Each row comes from the steps of one walk. Every step used is in the known rows, and no mark comes twice. Write the walk behind each row, first mark first.
Known rows:
toseg -> tavaz: -.12 -.06 .20 .05 .00 .04 -.09 -.13 .00 -.05 .05 .01 .15 .04 -.07 .02 .03 .07 -.06 .05 .01 .08
luzenit -> toseg -> tavaz: -.01 -.06 .27 -.03 -.05 .07 -.05 -.24 .08 -.15 .02 .01 -.08 .13 .01 .08 .12 .05 -.06 .14 -.09 -.02
piru -> kelinu -> vetu -> tavaz -> toseg: .17 .03 .08 .28 -.25 .01 .09 .15 -.09 -.08 .13 -.02 .09 .01 -.03 -.14 .15 -.07 -.32 -.03 .16 -.11
piru -> kelinu: .09 .01 -.01 .02 -.04 -.01 -.04 .02 -.08 -.04 .17 .17 .02 -.07 .05 -.07 .13 -.09 -.02 .00 .04 -.04
vetu -> zaba -> toseg: .12 -.05 -.24 .01 .01 -.03 -.12 .14 .20 .15 .07 .12 .06 -.06 -.13 -.12 .16 -.10 -.04 .11 .04 -.07
zaba -> toseg: .16 .05 -.13 -.01 -.08 .01 -.03 .08 .17 .07 -.03 .03 .00 -.05 -.04 -.02 .13 -.13 -.05 .06 .04 .05
toseg -> tavaz -> vetu: .04 .06 .24 .01 -.08 -.01 .00 -.13 -.05 -.13 .02 -.03 .14 .07 -.05 -.01 .00 .10 -.29 -.05 .14 .07
kelinu -> vetu -> tavaz -> toseg -> zaba: .07 -.11 .06 .16 -.12 -.03 .04 .11 -.01 .02 -.04 -.11 .00 .04 -.11 -.10 -.12 .00 -.28 .06 .19 -.06
luzenit -> toseg: .10 .00 .07 -.08 -.04 .03 .03 -.11 .09 -.10 -.04 -.02 -.27 .07 .09 .06 .09 -.02 .03 .06 -.11 -.11
zaba -> toseg -> tavaz -> vetu -> kelinu: .13 .13 .17 .15 -.15 .00 -.04 -.02 .15 .04 .09 .24 .07 -.04 -.14 -.16 .21 -.10 -.37 -.02 .09 .03
kelinu -> vetu -> tavaz -> piru: -.02 -.10 .15 .28 -.04 -.13 .08 .10 .05 .10 .07 .01 .39 .15 -.03 -.16 -.20 .07 -.36 -.17 .20 -.04
tavaz -> vetu: .18 .11 .03 -.06 -.07 -.06 .09 .00 -.03 -.08 -.06 -.06 -.03 .04 .01 -.04 -.01 .02 -.24 -.11 .12 .00
luzenit -> toseg -> tavaz -> piru: .00 -.21 .28 .02 .05 -.01 .00 -.23 .13 -.08 .06 .07 .10 .07 .08 .02 .06 .02 -.28 -.05 -.05 .00
vetu -> zaba -> toseg -> tavaz: .00 -.13 -.05 .06 .00 .02 -.23 .02 .20 .11 .12 .12 .24 -.03 -.20 -.10 .19 -.03 -.12 .17 .06 .01
piru -> kelinu -> vetu -> luzenit: .27 .07 -.01 .16 -.04 .00 -.05 .08 .02 -.05 .20 .24 .19 -.02 .04 -.22 -.03 -.04 -.16 .07 .26 .00
kelinu -> vetu -> zaba -> toseg -> tavaz: .08 -.09 -.02 .20 -.06 .09 -.26 .09 .12 .02 .16 .12 .30 .14 -.20 -.18 .04 .02 -.33 .28 .26 -.08
piru -> kelinu -> vetu -> zaba: .13 -.08 -.06 .17 .00 .03 -.16 .18 -.11 -.03 .31 .26 .18 .06 -.05 -.24 -.01 .00 -.23 .15 .23 -.25
toseg -> tavaz -> piru: -.09 -.21 .23 .10 .09 -.06 -.04 -.10 .06 .04 .10 .08 .36 .01 -.02 -.02 -.02 .06 -.29 -.15 .09 .10
piru -> kelinu -> vetu -> zaba -> toseg: .29 -.03 -.20 .17 -.08 .06 -.19 .26 .04 .06 .27 .27 .17 .00 -.08 -.27 .12 -.14 -.28 .23 .27 -.21
kelinu -> vetu -> zaba -> toseg -> luzenit: .39 -.01 -.18 .13 -.06 .07 -.11 .14 .26 .18 .08 .16 .21 .10 -.15 -.12 .07 -.17 -.29 .27 .24 -.07
piru -> kelinu -> vetu: .15 .02 .02 .16 -.09 .08 -.06 .11 -.14 -.10 .20 .18 .11 .06 .04 -.15 -.03 -.04 -.21 .11 .21 -.12
kelinu -> vetu -> luzenit: .18 .06 -.01 .14 .00 -.01 -.03 .05 .10 -.02 .04 .10 .17 .05 -.03 -.15 -.17 .04 -.13 .07 .23 .04
tavaz -> piru -> kelinu -> vetu -> zaba -> toseg: .29 -.20 -.18 .22 .02 -.04 -.13 .26 .08 .14 .32 .34 .36 -.05 -.04 -.31 .05 -.16 -.48 .02 .33 -.18

Write each row's walk:
.20 -.10 .00 -.15 .12 -.10 -.03 -.15 .24 .04 -.05 .13 -.22 -.07 .04 -.02 -.07 -.04 .11 .14 -.03 .06
vetu -> luzenit -> toseg -> zaba
.04 .04 .12 .25 -.19 -.05 .01 .11 -.03 -.03 .18 .13 .23 .11 -.03 -.18 -.01 .00 -.18 .03 .18 -.10
piru -> kelinu -> vetu -> tavaz
.03 -.07 -.08 .14 .03 .04 -.13 .15 -.06 .03 .15 .08 .13 .15 -.10 -.17 -.14 .09 -.20 .14 .20 -.20
kelinu -> vetu -> zaba
.17 .02 .25 .11 -.06 .05 -.08 -.19 .16 -.18 .06 .09 .04 .17 -.01 -.07 -.05 .09 -.18 .20 .14 .02
kelinu -> vetu -> luzenit -> toseg -> tavaz
.16 .07 .30 -.08 -.13 .01 .03 -.25 .04 -.22 -.05 -.05 -.10 .16 .04 .04 .11 .07 -.29 .01 .02 -.03
luzenit -> toseg -> tavaz -> vetu
.36 -.07 .04 .00 .01 -.04 -.10 -.04 .09 -.07 .16 .28 -.08 .00 .08 -.18 -.08 -.09 -.11 .25 .19 -.07
piru -> kelinu -> vetu -> luzenit -> toseg -> zaba
.15 .00 -.09 -.03 .02 -.10 -.01 .06 -.04 .02 .03 .02 .04 .04 -.08 -.14 .01 .06 -.24 -.09 .12 -.10
tavaz -> vetu -> zaba
.09 .16 .11 .10 -.06 -.07 .09 .03 -.01 .04 .08 .20 -.10 -.02 -.03 -.16 .04 -.03 -.23 -.16 .03 -.07
tavaz -> vetu -> kelinu
.08 .03 .08 .25 -.21 .01 .12 .10 -.02 -.06 -.03 -.17 .03 .07 -.09 -.08 .01 .02 -.31 -.01 .13 -.09
kelinu -> vetu -> tavaz -> toseg
.10 -.29 -.02 .14 .08 -.07 -.20 .07 .17 .15 .33 .36 .46 -.14 -.09 -.23 .25 -.15 -.38 -.03 .15 .00
vetu -> zaba -> toseg -> tavaz -> piru -> kelinu
.22 .05 .07 .08 -.16 -.05 .19 -.06 .19 .09 -.10 -.15 .06 -.04 -.08 .06 .25 -.16 -.12 -.09 -.07 .09
vetu -> tavaz -> toseg -> luzenit
.27 .07 .04 .08 -.04 .02 .01 -.05 .16 -.11 .00 .04 -.10 .12 .08 -.09 -.08 .03 -.10 .13 .12 -.06
kelinu -> vetu -> luzenit -> toseg
.07 -.19 .25 .25 .00 .04 -.10 .00 -.11 -.08 .30 .25 .46 .06 .03 -.18 -.08 .00 -.51 -.04 .29 -.03
toseg -> tavaz -> piru -> kelinu -> vetu
.09 -.24 .02 .24 .05 .01 -.20 .12 .16 .12 .21 .20 .50 .08 -.16 -.22 -.03 -.02 -.55 .08 .32 -.06
kelinu -> vetu -> zaba -> toseg -> tavaz -> piru
.02 .02 .04 .11 -.15 -.07 .14 .04 .06 .02 -.06 -.20 -.04 -.05 -.07 -.02 .17 -.03 -.09 -.13 -.06 .01
vetu -> tavaz -> toseg
.26 -.07 .04 -.03 .05 -.03 -.07 -.08 .16 -.02 .00 .13 -.12 .07 .04 -.09 -.22 .01 -.10 .24 .16 -.02
kelinu -> vetu -> luzenit -> toseg -> zaba
.36 .08 -.10 -.03 -.10 .05 .02 -.03 .31 .15 -.07 .07 .08 -.04 -.03 .04 .22 -.25 -.09 .12 .04 .13
zaba -> toseg -> luzenit
.09 -.14 .05 -.16 .05 -.01 -.05 -.13 .09 -.03 -.04 .04 -.27 .02 .06 .06 -.05 -.05 .04 .17 -.06 -.06
luzenit -> toseg -> zaba
.50 .08 -.16 -.06 -.05 -.06 .01 .05 .27 .15 -.02 .10 .13 .00 -.12 -.10 .22 -.19 -.31 .04 .16 .01
tavaz -> vetu -> zaba -> toseg -> luzenit
.07 -.17 .09 .10 .03 -.03 -.07 -.05 .21 .09 .06 .11 .37 -.07 -.06 -.05 .10 -.09 -.36 -.05 .11 .14
zaba -> toseg -> tavaz -> piru
.17 -.13 .06 .20 .01 -.01 .00 .13 -.11 .00 .25 .23 .31 .02 .10 -.18 -.11 -.08 -.45 -.08 .28 -.12
tavaz -> piru -> kelinu -> vetu
.28 .07 .12 .23 -.22 .03 .15 .00 .13 .04 -.06 -.15 .12 .10 -.08 -.02 .10 -.10 -.31 .02 .12 .00
kelinu -> vetu -> tavaz -> toseg -> luzenit
.18 -.16 .29 .16 .05 -.05 -.03 -.18 .21 -.07 .11 .14 .26 .13 .05 -.12 -.10 .07 -.42 .02 .19 .04
kelinu -> vetu -> luzenit -> toseg -> tavaz -> piru
